Every row comes from one small tree of marks. Brackets hold a mark, then the marks that hang from it, in alphabetical order. Every link used is in the known rows. Which tree was each row made from?
Known rows:
{peto {bopug {gede mazum vibuver}} sube}: [ -8.6 -31.4  -5.8 -24.5 -17.8 -24.6  45.1   0.8  16.3 -37.6 -35.4  26.6
   0.2   2.8   2.8  -5.7  24.1   7.6 -13.7 -21.8  -3.9  21.5  40.0]
{zopab mibat}: [-11.1  10.5   7.3   8.7 -24.4   8.0   6.0  -5.3  10.7 -12.8 -15.9   0.3
   9.4   4.4  16.1  -8.2   6.3  15.1  28.5  -5.6  18.5  27.3  12.1]
{tufizu {peto {bopug {gede vibuver}} sube}}: [-32.5 -19.9  14.4 -18.3   0.4   5.7  32.9  15.4   1.5 -27.3 -25.5  28.9
   9.6  -8.3   2.2  -4.5  16.6 -13.6  -4.1 -24.4   4.4   8.7  46.2]
{gede bopug mazum {vibuver peto}}: [-31.9   7.0  13.6 -16.3  -6.6  -2.2   9.3   6.4 -16.1 -70.0 -56.3  40.9
  11.7  -8.3   6.9 -12.2  14.2  34.3  -1.7 -44.9   7.2  15.6  25.6]
{tufizu {peto {bopug gede} sube}}: [-34.5 -22.5  15.5 -17.2  -0.3   8.9  29.9  14.7   5.1 -21.9 -20.7  30.0
   9.8  -8.0   2.7  -1.2  21.6 -19.3  -1.6 -17.5   3.6   5.4  44.8]
{mavoge finu {peto bopug}}: [-33.7 -27.1  10.5   9.6 -15.2  -9.4   0.5  23.2 -39.4 -35.0 -10.9  20.4
  25.5 -38.3  -1.1   0.0  -5.2  -8.0   7.1   4.8   5.6  20.5  29.5]
{zopab {mibat sube}}: [-10.4   4.5   0.6   3.5 -27.4 -16.1  10.5 -12.7  -3.3 -17.9 -13.4  -5.5
  12.5  10.9  19.4  -2.8  21.5  16.7  30.8 -12.4  11.2  19.2  18.5]
{finu mavoge}: [ 15.0  -1.6  -1.0  23.1  -3.5 -11.5  20.2   4.3  41.5  -9.2 -20.7  -4.0
  15.1   1.0  13.8 -13.5   9.5   0.9 -10.7   2.1  26.9  16.2  -2.7]
{tufizu {peto bopug}}: [-39.9 -13.6  30.2  -4.3  -3.8  24.4  10.6  20.7  -9.1 -23.5 -12.0  29.7
  22.2 -18.6   3.1   4.7  10.4 -19.9   6.3 -20.5  12.5   9.4  31.2]
{bopug gede}: [-14.5  -8.9 -22.6  -2.4  -4.7   0.9   7.8  -0.3  24.3 -11.3  -6.9  20.5
   1.6  16.8  -3.4 -20.4   9.9  -8.5  -7.1  14.1  -9.1  20.0  20.7]
{vibuver {peto {bopug {gede mazum}} sube}}: [-21.6 -17.2  14.4 -20.6  -7.6  -6.4  19.7  21.7  13.3 -32.2 -26.2  29.9
   2.3  14.4  14.6   2.1  33.9  -2.4  -5.2  -9.4  19.1   5.0  25.9]
{giked {tufizu {peto bopug}}}: [ -9.3 -26.4  20.4   1.1 -11.4  22.5  35.1   9.2  -8.5 -25.0   2.1  37.7
   8.2 -23.4  17.7   3.1  15.3  -5.0  28.6   7.8 -12.1 -10.5  19.9]
{bopug {gede mazum vibuver} {peto sube}}: [-14.6 -10.8 -22.4 -25.4  -7.3 -30.3  37.3  -4.7  46.0 -27.7 -44.4  24.7
 -10.6  29.7   3.4 -33.0  31.7   1.4  -8.2   8.3 -22.9  23.0  56.3]
{tufizu {peto {bopug {gede mazum}} sube}}: [-39.1 -21.2  12.2 -21.5  -5.7   1.9  27.8  10.5   5.8 -23.2 -26.3  30.8
   9.8  -5.3   6.8   0.8  25.8 -17.7  -0.7 -17.7  -0.8   5.5  47.6]
{bopug {gede mazum} {peto sube}}: [-18.8 -15.6 -24.2 -23.3 -10.3 -22.5  31.8  -4.8  53.0 -14.9 -33.7  25.9
  -9.6  33.1   4.9 -24.3  41.8  -9.6  -2.8  23.0 -24.1  15.9  53.8]
{vibuver {peto bopug sube}}: [-10.1 -17.4  28.1 -13.3  -6.3   2.0  23.9  23.1   0.8 -31.4 -20.3  24.2
   6.7   1.6  15.1   6.4  25.6   2.7  -5.2 -12.9  28.5  -0.3  15.0]
{mavoge finu {peto {bopug {gede vibuver}} sube}}: [-26.4 -33.2  -3.5  -3.7 -10.6 -28.8  23.9  18.4 -29.3 -39.6 -24.8  19.9
  12.6 -27.1  -2.2  -9.9  -0.1  -1.2  -3.7   0.6  -3.0  19.5  42.1]
{mavoge {peto bopug sube}}: [ -2.3 -25.4  17.5  -9.2 -16.6  -3.9  10.5  24.6 -12.3 -29.5 -27.9  21.3
   9.4 -18.4   9.3  10.2   1.9   6.1   8.2  -7.2  11.2  16.0  16.9]
{vibuver {peto bopug}}: [-22.9 -10.2  33.1  -3.9  -5.0  17.1   1.2  30.5  -1.5 -32.1 -12.0  28.9
  15.7   1.0  11.3   5.4  19.4  -5.8   1.6 -12.4  32.2   8.4  10.3]
{mavoge finu peto}: [-26.7 -15.3  -2.8  10.9 -12.4 -18.7  -1.8  10.1 -39.6 -23.5  -8.8   9.3
  17.1 -30.8   3.0  -9.3 -11.1  -1.1   4.4  20.1  -3.6  12.4  21.4]
{gede bopug {vibuver {peto sube}}}: [ -8.8  -2.8  22.2  -8.7   9.4   7.8  30.7  15.2 -18.2 -64.8 -44.9  34.0
   7.3 -13.7   0.1 -17.0   4.5  35.5  -9.0 -42.3  16.7   5.8  18.8]
{gede {bopug {peto sube}} mazum vibuver}: [-17.3  -5.9   5.2 -19.8  -9.4 -13.3  38.8  -5.1   4.3 -65.1 -63.5  37.7
   5.3  -9.3   1.6 -20.0  20.3  34.4  -2.6 -34.0 -12.5  17.7  46.1]
{bopug {peto sube}}: [  3.8 -16.7   5.5  -8.0  -6.5  -7.2  40.4  -0.2  28.0 -12.1 -19.8  13.4
  -1.8   5.6   7.1 -14.6  22.6   1.8  -1.8  17.7  -3.5   5.7  31.0]

Write each row's tree:
[-17.2   2.1  24.5  -2.4   9.8  17.4  14.4  19.7 -19.3 -64.6 -39.7  37.4
  14.0 -14.9  -2.8 -17.6   0.0  30.0  -4.9 -42.5  19.5  12.2  15.4]
{gede bopug {vibuver peto}}
[-27.7 -35.9  -3.6  -2.2 -12.1 -25.1  20.6  19.5 -26.6 -33.6 -18.4  20.7
  12.8 -27.0  -1.2  -5.9   5.2  -7.4  -1.9   7.1  -3.8  15.6  41.7]
{mavoge finu {peto {bopug gede} sube}}
[-10.9 -24.7  13.3  -2.1  -7.5  17.1  35.9  11.5  -5.0 -31.0  -3.6  40.7
   4.6 -17.0  13.2  -6.0  14.3  -3.9  24.7   2.5 -15.7  -3.2  26.8]
{giked {tufizu {peto {bopug {gede vibuver}}}}}
[-27.3  -2.7 -18.1 -15.6  -7.5 -15.1  15.3   3.2  44.1 -29.0 -36.7  29.1
  -1.6  28.5  -0.9 -34.1  25.3  -6.4  -1.7   8.6 -19.6  31.1  52.3]
{bopug {gede mazum vibuver} peto}
[-32.6 -33.9  -8.7  -6.6 -16.8 -32.6  18.7  13.4 -25.3 -35.9 -24.6  22.1
  12.1 -23.9   2.4  -3.9   9.8  -5.6   0.0   7.7  -7.4  16.6  45.0]
{mavoge finu {peto {bopug {gede mazum}} sube}}
[-17.7  -3.5  11.0 -26.4 -19.6 -30.6  23.4   2.2  -4.9 -48.1 -47.0  22.2
   4.3   2.1  19.7  -4.8  17.7  25.0  -8.8 -31.3   9.1  16.7  25.4]
{gede mazum {vibuver {peto bopug sube}}}
[-16.3  -5.2 -11.1  -5.5   3.2  -1.5  19.2  11.5  41.6 -25.2 -25.0  26.8
  -1.1  24.2  -8.4 -37.4  16.1  -9.7  -4.0   9.0 -11.8  30.0  44.6]
{bopug {gede vibuver} peto}
[-11.0  -6.0  18.6   1.1   6.8  17.1  28.5  13.4   0.1 -61.2 -41.5  37.3
  13.3 -17.5 -11.6 -25.9   2.9  23.9  -1.9 -31.5   2.7  21.3  33.1]
{gede {bopug peto} vibuver}
[-16.3 -19.1  16.7 -15.6  -3.1   1.0  22.1  26.0  12.1 -30.8 -20.5  29.1
   2.8  12.1  10.3  -0.3  29.6  -4.9  -6.5  -9.7  23.8   4.7  22.8]
{vibuver {peto {bopug gede} sube}}
[ -8.9 -17.9  14.3  -2.7   2.8  18.1  35.6   7.5   9.8 -42.2 -30.6  35.2
   7.9 -12.1  -5.6 -12.7  21.2  12.5   1.5  -8.6  -0.4   5.2  32.9]
{gede {bopug {peto sube}}}
[-11.0 -34.4  -6.5 -23.3 -18.4 -18.7  40.6   0.0  21.9 -29.4 -28.1  26.9
   1.1   4.5   4.1   0.1  30.1   0.0 -10.2 -10.6  -4.4  17.4  39.1]
{peto {bopug {gede mazum}} sube}
[-19.0 -22.7   5.4  -4.1  -8.8   8.2  16.8  18.0  13.5 -36.7 -17.5  31.5
  13.7  -2.9  -8.5  -9.9   8.8  -5.8  -6.2 -20.2   7.5  32.9  29.3]
{peto {bopug {gede vibuver}}}
[-11.6  -2.8 -14.6 -12.4   2.5 -10.9  18.3   7.4  16.1 -26.8 -23.6  20.7
  -4.2  20.4   1.6 -27.3   9.1   5.0 -14.5  -5.0   0.1  18.0  23.7]
{bopug {gede {vibuver {peto sube}}}}
[-25.7 -20.2   0.6 -11.4 -17.4  -2.8  13.8  12.2  14.7 -40.0 -24.3  33.0
  13.5   1.4  -3.2  -7.7  14.5  -3.9  -4.4 -21.8   1.0  34.6  34.6]
{peto {bopug {gede mazum vibuver}}}
[-22.3  -0.8 -20.7 -22.5  -9.1 -25.3  13.6  -1.4  19.3 -30.9 -35.3  23.6
  -5.7  25.8   8.7 -23.6  19.4   8.7 -11.7  -5.5  -9.1  19.4  30.6]
{bopug {gede mazum {vibuver {peto sube}}}}
[-23.0   0.2   1.1 -13.2 -13.0  -7.5  18.3  -8.5 -14.7 -63.9 -53.0  35.1
  12.6 -16.3   1.2 -14.6   4.7  37.5  -2.9 -40.9  -8.5  21.3  27.2]
{gede bopug mazum vibuver}
[-24.3 -16.7   6.9  -6.4 -17.8   5.2 -16.7  30.5  -1.5 -31.9 -26.5  31.6
  14.5  -5.7   3.7   5.0   4.5  -8.2  14.2  -4.0   6.1  30.0  24.0]
{mavoge {peto {bopug {gede mazum}}}}
[ 12.4 -13.0   3.7  12.8  -2.8 -18.0  19.5  27.1  35.7 -28.5 -42.5   6.8
  12.6  -2.0  13.1  -9.7   7.4   1.2  -4.9 -12.8  31.6  25.4  12.4]
{finu {mavoge {peto {bopug {gede vibuver}} sube}}}
[-37.5 -18.8  12.5 -22.7  -4.1  -0.9  31.1  11.5   2.4 -29.3 -32.1  30.3
   9.0  -6.5   5.8  -3.6  20.6 -11.8  -3.6 -26.0   0.0   8.9  48.4]
{tufizu {peto {bopug {gede mazum vibuver}} sube}}
[  2.5  -9.2   7.3  20.5  -4.4  -4.3   1.1  32.7  38.6 -23.1 -32.8  10.9
  19.9  -1.5  10.0  -6.0   8.6 -10.0   1.5  -4.4  33.6  28.3   8.5]
{finu {mavoge {peto {bopug gede}}}}
[-44.1 -12.5  20.4  -8.5   0.4  19.4  11.3  23.1  -0.5 -29.1 -18.5  34.0
  18.4  -9.2  -2.1  -5.8   9.4 -22.2   2.1 -24.2   6.5  16.8  41.3]
{tufizu {peto {bopug {gede vibuver}}}}
[ 19.8  -5.8   1.0  16.2  -3.7 -20.5  17.1  15.7  31.3 -14.2 -34.9  -2.8
   9.8  -3.5  19.4  -7.3   5.4   4.9  -3.5   3.0  28.1  14.9   0.5]
{finu {mavoge {peto sube}}}
[ -3.4 -37.2  -1.4 -16.5 -10.9  -8.0  43.5   7.7  19.9 -26.2 -19.9  25.4
   2.3   0.8  -0.5  -2.3  23.4  -2.8 -12.4 -10.0   1.5  16.2  33.2]
{peto {bopug gede} sube}
[ -2.2 -30.4   9.8  -7.9  -8.7   7.5  51.9   6.0  -3.9 -29.4  -9.3  37.5
  -1.5 -17.2  16.0  -5.5  18.4   1.6  20.2   2.3 -18.0  -9.2  29.2]
{giked {tufizu {peto {bopug {gede vibuver}} sube}}}
[ -1.6 -33.7  -0.3 -17.6  -9.8 -14.1  47.9   7.0  15.9 -35.2 -27.7  24.5
   1.0  -0.8  -1.5  -9.1  17.1   5.7 -14.9 -21.6   2.1  20.1  35.4]
{peto {bopug {gede vibuver}} sube}
[-14.4 -23.0  -7.3   0.8 -13.0 -33.8  20.6   3.6 -38.6 -22.3 -15.6   4.9
   8.4 -29.7   7.8  -8.6  -4.4   7.2  -2.5  19.9  -7.1   4.7  25.3]
{mavoge finu {peto sube}}
